Each row comes from the steps of one walk. Every step used is in the known rows, and no mark comes twice. Write the walk behind each row, first mark first.
Known rows
c -> b -> u -> d -> y: [-2.068  2.502 -0.634  2.517  3.003  3.513 -0.601  1.555  0.467 -2.264
  1.063 -1.819 -0.595  0.703  4.087  1.182  3.376 -1.976 -1.496  3.097
 -1.226  0.114 -1.266  0.339  1.628  2.928 -1.045  4.282 -3.119]
c -> b -> u -> d: [-3.218  2.261 -1.599  2.842  2.216  2.490 -1.152  2.434 -0.804 -2.244
  0.546 -1.497 -0.811 -0.623  2.457  0.779  2.998 -1.950 -2.083  1.764
 -1.043  0.050  1.327  0.465  0.798  3.711 -0.685  3.659 -2.904]
x -> y -> d -> w: [-2.886 -2.303 -1.182  1.410 -0.159  2.550  1.631  2.962 -0.308  2.176
  2.913 -2.502  0.220  0.694  0.926  1.035  4.024  0.181  0.722  5.653
 -1.908  0.471  0.960  2.693  2.704  1.877  0.463 -0.957  1.929]
b -> v -> d: [ 4.813  2.025 -0.617  0.586 -0.889  1.854 -0.210  3.071  1.051 -0.598
  2.612 -1.821 -2.345  0.116  2.520  1.917  2.243 -1.945  1.379  1.176
 -0.806  2.679 -0.455 -3.712  1.774  2.672 -0.231  0.023 -0.446]
v -> b -> w: [ 0.534  1.255 -1.131  0.517 -1.065  0.753 -0.089  0.748 -0.861  1.252
  2.281  0.008 -0.734  0.950  3.223 -0.256 -0.762 -5.309 -1.012  1.940
 -2.947  0.102  2.519 -3.555  1.373  2.733 -0.243  2.792  0.699]
v -> d -> c -> b -> w: [ 6.445  3.109 -2.895  0.347  2.041  1.270  1.051  1.811 -0.711  1.308
  0.680 -1.881 -2.389  1.711  4.971  1.177 -0.786 -5.318  0.724  3.985
 -1.490 -0.432  1.194 -1.368  1.715  1.329  1.189  7.112 -2.706]
x -> y -> d -> v: [-2.948 -0.271 -4.435  0.821 -0.462  2.874  1.679  2.770 -0.967  3.051
  2.672 -2.962  0.210  1.058  1.600 -0.659  1.351 -1.975  0.739  3.446
 -2.818  2.879 -0.673  0.744  2.679  1.404  0.015  3.669  3.440]
v -> b: [-0.123  0.542 -1.644  0.167 -1.126  1.054 -1.463  0.418 -0.284 -0.210
  1.559 -0.472 -0.185 -0.026  2.528 -0.856 -1.145 -2.627 -1.126  0.433
 -1.650  0.533  1.441 -2.296  1.607  2.968  0.439  2.531  1.449]
c -> b -> w: [ 1.119  2.489 -1.539  1.723 -0.118  1.159  0.336  1.085  0.121  2.002
  1.852  0.020 -1.051  1.090  3.221  1.332 -1.200 -3.263 -0.942  1.361
 -2.837 -0.074  2.015 -0.178  0.790  2.729  1.349  3.878 -0.195]
d -> c: [ 0.393  0.439 -2.159 -0.009  1.439  0.377  1.822  1.311  0.855  1.523
  0.741 -1.617 -0.876  0.362  2.936 -0.640 -0.504 -2.565 -0.166  1.673
 -1.378 -1.309  1.300  1.160  1.850  0.407  1.507  2.365 -2.695]
w -> d: [ 1.124  4.727 -0.744  0.408 -0.377  1.771  0.587  1.981  2.064 -1.406
  0.789  0.290 -0.432  1.462  1.291 -0.618  3.787 -0.113 -0.156 -0.591
 -2.023 -0.008  1.853 -1.113  1.490  1.405  1.751 -1.200 -0.021]
u -> d -> c: [-1.884  1.885 -1.214  0.575  2.551  1.192  1.365  1.369  0.720 -0.487
 -0.411 -2.340 -2.097  0.056  3.308 -2.371  0.796 -2.115 -0.017  3.416
  0.018 -1.343  1.884  1.259  1.809  1.641 -0.297  2.679 -3.579]
b -> u -> d -> y -> x: [-2.982 -0.286  0.505  1.030  1.414  3.171  0.152  5.642  1.101 -1.863
  1.781 -2.571 -2.530  1.361  2.611 -0.777  5.257 -2.127 -0.260  5.407
 -3.004  1.745 -1.199  1.142  1.564  2.585 -1.710  2.274 -2.528]
d -> c -> b: [ 1.271  1.616 -2.977  1.041  1.574  1.638  0.292  0.059  0.317  1.456
 -0.150 -1.301 -0.819  0.376  3.722  0.291 -2.318 -2.598 -0.639  0.855
 -1.018 -1.780  0.219  2.357  1.493  1.649  2.212  4.606 -2.241]
c -> b -> v -> d: [ 6.466  3.188 -1.643  1.419 -0.635  2.552 -1.842  1.897  0.683 -0.688
  2.039 -2.046 -2.259  0.162  3.098  3.031  0.828 -1.529  0.543  0.015
 -0.601  2.234 -1.139 -2.686  1.522  3.881  0.722  2.740 -0.039]
w -> d -> v -> b: [ 2.328  4.823 -2.239 -0.512 -0.508  2.895 -0.634  0.785 -0.186 -0.114
  0.720 -0.853  0.192  1.920  2.441 -0.588  0.081 -5.635  0.325  1.158
 -2.115  0.030  0.150 -3.565  2.322  2.059  0.792  3.621  1.196]
x -> y -> d -> u: [-4.471 -0.664 -4.173  1.600 -1.434  2.241  1.906  3.259 -0.476  1.598
  1.830 -1.060 -0.646  1.615  1.627 -1.243  5.918  1.209 -1.299  3.096
 -1.675 -0.679 -0.499  0.919  2.016  1.336 -0.065 -0.893  2.442]
x -> y -> d -> c -> b -> w: [ 0.486  0.363 -4.117  2.367  0.385  2.640  2.016  1.334 -1.112  3.284
  1.510 -1.653 -1.388  2.087  4.494  0.784  1.316 -3.645  0.369  2.827
 -2.168 -1.269  0.831  0.790  2.284  0.758  0.436  4.736  1.000]
d -> w -> b: [-1.398 -1.385  0.534  0.792  1.544  1.940  1.326  1.878  0.610 -0.734
  1.378 -0.332 -0.289  0.289  0.615  1.665  2.784 -1.307 -0.447  4.454
 -1.985 -1.680 -1.714  2.048  1.875  3.343  2.404  1.053 -4.663]
b -> u: [-2.865 -0.102 -1.401  1.186  0.984  1.271  0.241  3.584 -0.589 -0.057
  1.911 -0.590  0.411 -0.293  1.097  0.909  3.648 -2.582 -1.610  1.138
 -2.629  0.434  1.594 -0.410  1.002  1.260  0.609  0.538 -1.904]
x -> y: [-2.441 -0.972 -2.470  1.672 -0.365  1.717  2.992  1.507  1.083  1.783
  2.660 -0.529 -0.181 -0.242  0.308 -0.763  1.598  0.949 -0.257  2.553
 -1.979  0.543 -0.034  0.697  1.820  0.714  1.135 -1.247  1.174]
c -> d -> w -> b: [-3.510 -0.992  0.764  0.813  2.196  1.530  1.346  2.724  2.041 -1.478
  0.635 -1.406 -1.410 -0.522  1.531  1.467  1.650 -2.223  0.223  4.200
 -1.323 -1.252 -1.687 -0.924  1.256  4.971  1.421  2.361 -6.455]
v -> d -> u: [ 0.997  1.622 -2.887 -0.589  0.238  0.709  0.826  3.485 -0.138 -0.314
  0.860 -0.815 -1.714  1.537  1.915 -0.831  3.746 -0.799 -1.222  4.129
 -1.006  0.085  0.223 -1.185  1.454  2.002  0.860  1.695 -1.314]
w -> d -> c -> b -> u: [ 2.763  4.366 -2.851  1.400  2.454  2.855  0.270  2.033 -0.058 -1.287
 -1.009 -0.256 -0.222  1.677  3.129  1.919  4.499 -4.900 -0.867 -0.051
 -1.348 -3.251  0.428 -0.285  1.789  0.496  2.046  2.348 -3.893]
u -> d -> v -> b: [-1.660  2.407 -1.794  0.326  1.094  2.366 -0.903  0.461 -1.025 -0.290
  0.615 -2.537 -0.758 -0.033  3.198 -1.904 -2.181 -5.227 -0.371  4.363
 -1.021  1.431  1.005 -1.985  1.968  4.066 -1.633  6.104  0.293]
x -> y -> d -> w -> b: [-3.158 -3.113 -0.807  1.933  0.280  3.344  1.307  2.736 -0.246  0.016
  2.057 -1.551 -0.253  0.949  0.422  1.219  5.698  0.359  0.551  4.830
 -2.036 -0.394 -2.563  1.886  2.821  2.977  1.101  0.939 -0.511]

Write each row's walk
[ 1.147 -1.751 -0.222  0.476  2.989  2.196  0.336  4.625 -1.436 -2.200
  1.309 -1.239 -0.276  0.614  0.529  3.148  6.770 -3.658 -0.396  5.746
 -1.814 -0.227 -2.096 -1.104  2.252  2.676  1.257  3.076 -6.380] => v -> d -> w -> b -> u
[-3.312 -1.515  0.022  1.450  1.825  3.669  0.188  5.255  1.049 -3.908
  1.100 -1.233 -2.477  2.074  1.998 -0.627  6.771 -2.009 -0.597  5.079
 -3.099  0.672 -4.334  0.224  1.728  3.893 -1.277  4.465 -5.256] => w -> b -> u -> d -> y -> x
[-1.811  0.864 -3.534  0.074 -0.250  2.641 -2.960  3.679 -3.539  0.610
  2.005 -2.942  0.806  1.065  3.466  0.772  1.787 -7.410 -0.510  1.584
 -3.103  2.208  0.727 -3.462  2.298  3.109 -1.432  7.073  1.668] => y -> d -> v -> b -> u
[ 3.308  3.629  0.577 -0.112 -1.179  2.823  1.885  4.342  3.155  0.120
  2.377 -0.100 -2.680  4.333  3.299 -0.534  4.183 -3.485  1.259  4.050
 -4.801  0.408 -0.532 -1.345  1.661  1.284  0.459  0.766  0.149] => b -> w -> d -> y -> x
[ 0.640  0.125 -0.349  1.934 -0.868  2.480  0.281  1.728  1.909 -1.428
  1.845  0.138 -1.929  0.268  1.635  2.071  3.601 -1.613 -0.082 -0.829
 -1.624 -0.238 -3.439 -2.505  1.530  3.491  0.669 -0.263 -2.691] => w -> b -> v
[ 0.569 -0.406 -0.557 -0.121 -1.098  1.979  0.584  3.710  2.649  0.848
  2.781 -1.797 -1.839  2.060  2.307 -0.872  0.812 -0.211  0.350  3.231
 -3.636  2.129 -1.814  1.796  1.719  2.325  0.774  2.757  0.135] => d -> y -> x
[-1.289  0.037  2.438  2.199  1.798  3.133  0.545  2.137  1.612 -2.278
  1.026 -1.367 -2.841 -0.293  1.883  2.530  5.351 -2.986  0.563  5.134
 -0.277 -1.622 -2.458 -0.069  2.136  4.882 -0.704 -1.677 -5.595] => u -> d -> w -> b -> v
[ 6.627  2.090 -1.676  0.090  0.707  1.737  0.831  2.576  0.722  0.301
  1.491 -2.846 -2.775  0.522  3.762  1.371  1.447 -4.305  1.671  1.739
 -0.163  0.609 -0.724 -2.571  2.317  1.189 -0.042  0.929 -3.297] => b -> v -> d -> c
[-3.664  0.870 -3.045  0.426 -1.391  1.311 -0.578  3.804 -0.210  0.491
  0.717 -1.025 -1.093  2.086  2.922 -0.922  4.168 -0.387 -1.486  1.562
 -1.959 -0.166  1.184  0.847  1.431  2.827  0.383  1.849  0.961] => y -> d -> u
[-2.672 -2.425  0.289  1.443  2.703  1.969  0.976  3.650 -0.862 -0.963
  1.462 -0.458  0.662  0.104  0.247  3.263  5.990 -3.507 -1.251  4.433
 -2.715 -2.041 -1.844  0.612  1.801  2.608  1.738  1.064 -6.083] => d -> w -> b -> u
[ 7.898  1.729 -0.811  0.764 -1.350  4.112 -1.720  3.874  2.331 -0.328
  2.850 -2.762 -3.592  2.229  4.185  2.714  1.234 -1.540  1.671  2.794
 -2.023  3.299 -4.513 -1.311  1.870  3.847  0.038  4.177  0.337] => c -> b -> v -> d -> y -> x
[ 4.486  0.777 -0.836  0.871 -0.283  2.672 -0.173  2.921  0.903 -2.464
  1.945 -0.783 -2.653  0.643  1.834  2.068  4.345 -2.136  1.153  0.750
 -1.020  1.562 -3.736 -4.242  1.867  3.667  0.345  1.992 -3.345] => w -> b -> v -> d
[ 1.101  1.539 -2.376 -0.159 -0.335  1.158  0.417  0.836 -1.667  2.944
  2.068 -1.207 -0.344  1.271  3.311  0.179 -2.534 -8.759 -0.219  4.255
 -3.539  0.815  1.300 -3.920  1.883  2.436 -0.517  5.545  1.057] => d -> v -> b -> w
[-1.886  1.696 -2.926 -0.249 -0.415  1.776 -0.797  3.458 -0.693  2.263
  1.771 -3.244 -0.059  1.423  2.968 -0.337  0.054 -2.990  0.456  1.669
 -2.921  2.933  0.817  0.444  2.016  2.889  0.240  6.092  1.660] => y -> d -> v
[-3.509  1.069 -1.225  1.488  1.105  1.989 -1.996  2.342 -1.777 -2.591
  0.704 -1.442 -0.816 -0.313  2.474 -0.880  3.136 -4.473 -1.950  2.680
 -0.948  0.269  2.011 -3.152  1.491  3.605 -1.880  2.711 -1.525] => v -> b -> u -> d
[ 5.248  3.208  0.557 -0.391 -2.457  2.820 -0.337  2.833  1.944 -0.576
  2.144  0.364 -2.360  4.365  3.920 -0.820  3.152 -5.489  0.946  3.551
 -4.400  0.124 -0.636 -4.070  2.212  2.402 -0.281  2.860  1.298] => v -> b -> w -> d -> y -> x
[ 6.000  2.116  0.101  0.490 -0.162  2.626  0.253  2.085  2.491 -0.270
  3.424 -2.630 -2.124  1.314  3.688  2.236  2.901 -2.292  1.914  2.714
 -1.163  2.704 -2.934 -4.036  2.562  1.813 -0.572  0.939 -0.985] => b -> v -> d -> y
[-0.023  0.672 -3.249  1.537  2.717  1.847  0.185  2.038 -0.938  0.476
  0.148 -1.303 -0.347  0.185  3.702  2.051  1.121 -4.556 -1.538  1.044
 -1.670 -2.042  0.370  1.010  1.506  0.844  1.467  4.193 -4.165] => d -> c -> b -> u
[ 3.624  1.789 -0.519 -0.436  0.673  1.669  0.404  1.870  1.899  0.114
  2.509 -2.111 -0.729  1.578  3.215 -0.163  1.456 -0.498  1.004  3.591
 -1.711  2.755 -1.503 -1.623  2.244  1.385  0.590  4.229 -1.139] => v -> d -> y
[ 6.101  5.844 -1.641  1.699  0.135  3.469  0.009  0.464  2.560 -0.840
 -0.238 -0.852 -2.403  1.576  4.021  2.601  2.844 -4.326  0.755 -1.411
 -0.383 -2.859 -1.315 -1.531  1.998  1.458  1.640 -0.393 -2.662] => w -> d -> c -> b -> v
[ 3.960  1.101 -2.320 -1.086  1.692  0.988  1.152  2.431  0.032  0.260
  0.582 -2.548 -1.641  0.720  3.141 -0.635  0.125 -2.497  0.838  3.275
 -0.621  0.599  0.794 -0.624  2.266  0.755  1.055  4.415 -3.073] => v -> d -> c
[-4.678  0.412 -1.880  1.451  3.515  3.066  1.003  3.474 -1.533 -2.047
 -0.028 -1.653 -0.544  0.181  1.419  0.008  4.617 -5.275 -1.079  4.333
 -2.283  0.230 -2.634 -1.132  1.739  3.263 -1.044  5.996 -5.846] => w -> b -> u -> d -> v
[-3.173 -0.827 -2.702  1.714 -1.438  2.397  0.793  2.723 -0.040  1.068
  2.741 -1.825 -0.163  0.595  1.121 -0.917  3.168  1.542  0.218  1.316
 -2.258  1.782  0.947  0.786  2.127  1.618  0.318  0.278  3.704] => x -> y -> d
[-3.354 -0.622  1.376  1.512  2.883  2.099  0.928  1.781  0.629 -2.234
  0.183 -1.376 -1.591  0.242  1.417  0.262  3.740 -1.237 -0.321  6.524
 -0.639 -1.627 -0.569  2.459  1.806  4.595  0.425  1.641 -5.531] => u -> d -> w -> b
[ 5.922 -0.744 -0.049  0.162 -1.364  4.101 -0.354  4.831  2.448 -2.284
  2.633 -1.595 -3.998  2.445  2.685  1.769  4.994 -1.908  1.931  3.460
 -2.582  2.577 -7.119 -3.040  2.285  3.865 -0.224  4.009 -2.547] => w -> b -> v -> d -> y -> x
[-2.867  1.367  0.381  1.602  2.758  2.644  0.635  2.616  0.977 -1.631
  1.673 -2.153 -0.586  0.520  3.214 -0.189  5.036 -2.513 -1.029  4.383
 -1.492  0.697 -0.156 -0.711  1.795  1.793 -1.582  2.067 -3.473] => b -> u -> d -> y
[-4.244 -0.201  1.198  1.653  3.481  2.117  0.779  3.854 -0.843 -1.238
  1.334 -2.362 -0.540 -0.738  1.320  1.431  5.006 -3.487 -1.101  6.917
 -1.126 -0.834  2.126  1.521  1.752  2.710 -0.553 -0.852 -4.845] => b -> u -> d -> w
[ 2.086  4.772 -0.340  0.609 -0.469  1.249  2.017  2.514  1.498 -0.116
  1.499  0.607 -1.012  2.051  2.103  0.041  3.889 -3.269  0.222  1.468
 -3.133 -0.617  2.796 -2.581  1.329  0.879  1.006 -0.698 -0.475] => b -> w -> d
[-1.998 -1.061 -3.732  1.109  0.137  2.123  2.099  2.205 -0.192  1.918
  1.417 -2.620 -0.808  1.058  2.524 -1.191  2.212 -0.431  0.824  2.224
 -1.391 -0.054  0.353  1.591  2.729  0.141  0.472  1.958  1.384] => x -> y -> d -> c
[ 2.184  2.682 -1.213  2.358 -0.893  2.247 -1.041  0.558  1.733  0.280
  2.109 -0.919 -1.564 -0.278  3.067  3.036  0.283 -1.866 -0.472 -1.351
 -1.122  0.249 -0.855 -0.688  1.047  3.533  0.838  0.276  0.277] => c -> b -> v
[ 5.115  4.513 -0.244  0.991 -1.025  3.326  0.413  3.229  2.962  0.099
  1.713 -0.097 -2.554  4.575  3.963  0.771  2.769 -3.180  0.521  3.205
 -4.304 -0.120 -1.052 -0.136  1.494  2.632  1.381  3.512  0.406] => c -> b -> w -> d -> y -> x
[ 3.396  2.083 -2.375  0.512 -0.759  1.752  0.620  3.641  0.418 -0.279
  1.713 -1.398 -2.887  0.947  2.554  1.573  5.463 -2.538 -0.409  2.834
 -0.463 -0.053 -1.783 -3.790  1.622  2.224 -0.369 -1.402 -1.489] => b -> v -> d -> u
[ 6.508  0.248  0.032 -0.387 -1.811  2.928 -0.413  4.868  2.522 -0.298
  3.445 -2.875 -3.806  2.089  3.365  1.551  3.116 -2.005  2.319  4.193
 -2.511  3.671 -3.515 -2.552  2.208  2.890 -0.556  1.377 -0.314] => b -> v -> d -> y -> x
[ 0.723  1.193 -2.925 -0.269 -0.208  1.715 -0.747  0.555 -1.066  1.616
  1.665 -1.653  0.262  0.218  2.527 -0.344 -3.107 -5.637 -0.521  2.330
 -2.149  1.107 -0.112 -2.050  1.945  2.885  0.281  5.838  1.576] => d -> v -> b
[ 4.375  4.879 -1.433 -0.200  0.018  1.678  0.862  0.572  0.023  0.217
  0.038  0.412 -1.522  2.650  4.439 -0.732  1.902 -7.583  0.211  1.884
 -2.011 -3.229  2.655 -4.428  2.278  0.432  0.398  1.864 -1.780] => v -> b -> w -> d -> c
[-1.108 -2.861 -0.220  2.790 -0.679  4.326  1.102  2.953  0.588 -0.031
  2.941 -1.807 -1.312  0.854  0.988  3.611  7.313 -1.428  1.245  3.651
 -1.463 -0.488 -4.333 -0.295  3.046  3.326 -0.020 -2.294 -0.811] => x -> y -> d -> w -> b -> v
[-0.422  2.560 -2.082  1.592  2.607  1.999  0.067  0.240  0.626 -0.829
 -1.240 -2.240 -2.258  0.154  4.132 -0.892 -0.807 -2.061 -0.470  2.621
  0.332 -1.616  0.918  2.666  1.433  2.898  0.409  5.179 -3.523] => u -> d -> c -> b
[ 2.102  3.139 -1.366  2.396  1.844  3.212 -0.453  0.478  1.364 -0.761
 -0.340 -2.712 -3.291 -0.139  5.053  1.475  0.410 -3.813  0.055  1.346
  0.876 -1.620 -0.359  0.131  1.698  3.267 -0.533  2.011 -3.438] => u -> d -> c -> b -> v
[ 2.492  2.148 -2.650  1.217  1.740  0.923  1.722  0.679 -0.140  2.406
  0.524 -0.875 -1.612  1.346  4.415  1.112 -1.725 -5.535 -0.594  2.264
 -2.076 -2.130  1.499  0.543  1.417  1.253  1.645  5.362 -2.642] => d -> c -> b -> w
[-4.502  1.544 -2.252  0.402  0.290  0.306  2.044  3.376  2.005  0.288
  0.203 -0.984 -2.143  0.034  2.729 -0.734  1.952 -1.686 -1.680  2.749
 -1.095 -1.340  0.148 -2.326  0.638  3.186  0.340  0.369 -3.294] => c -> d -> u
[ 5.751  2.072 -3.367  0.002  1.924  1.612 -0.300  1.292 -0.329  0.133
 -0.044 -2.179 -1.414  0.871  4.136  0.534 -1.128 -2.127  0.561  2.358
 -0.179 -0.069  0.198  0.092  1.866  1.854  1.892  7.223 -2.645] => v -> d -> c -> b
[-1.329  0.664 -3.147  0.121  0.932  2.065 -0.672  2.362 -2.818  1.236
  1.564 -1.640  0.882 -0.125  2.366  0.972  0.002 -7.811 -1.044  2.656
 -2.998  0.867  0.280 -3.017  2.044  2.194 -0.560  4.886 -0.444] => d -> v -> b -> u
[-2.265 -1.432  0.144  0.470  0.439  2.431 -0.904  3.344 -0.319 -0.723
  1.307 -1.285 -0.040  1.531  1.558  1.488  4.875 -0.824  0.176  3.342
 -2.116  0.018 -0.919  1.984  2.243  4.478  1.478  3.268 -2.276] => y -> d -> w -> b
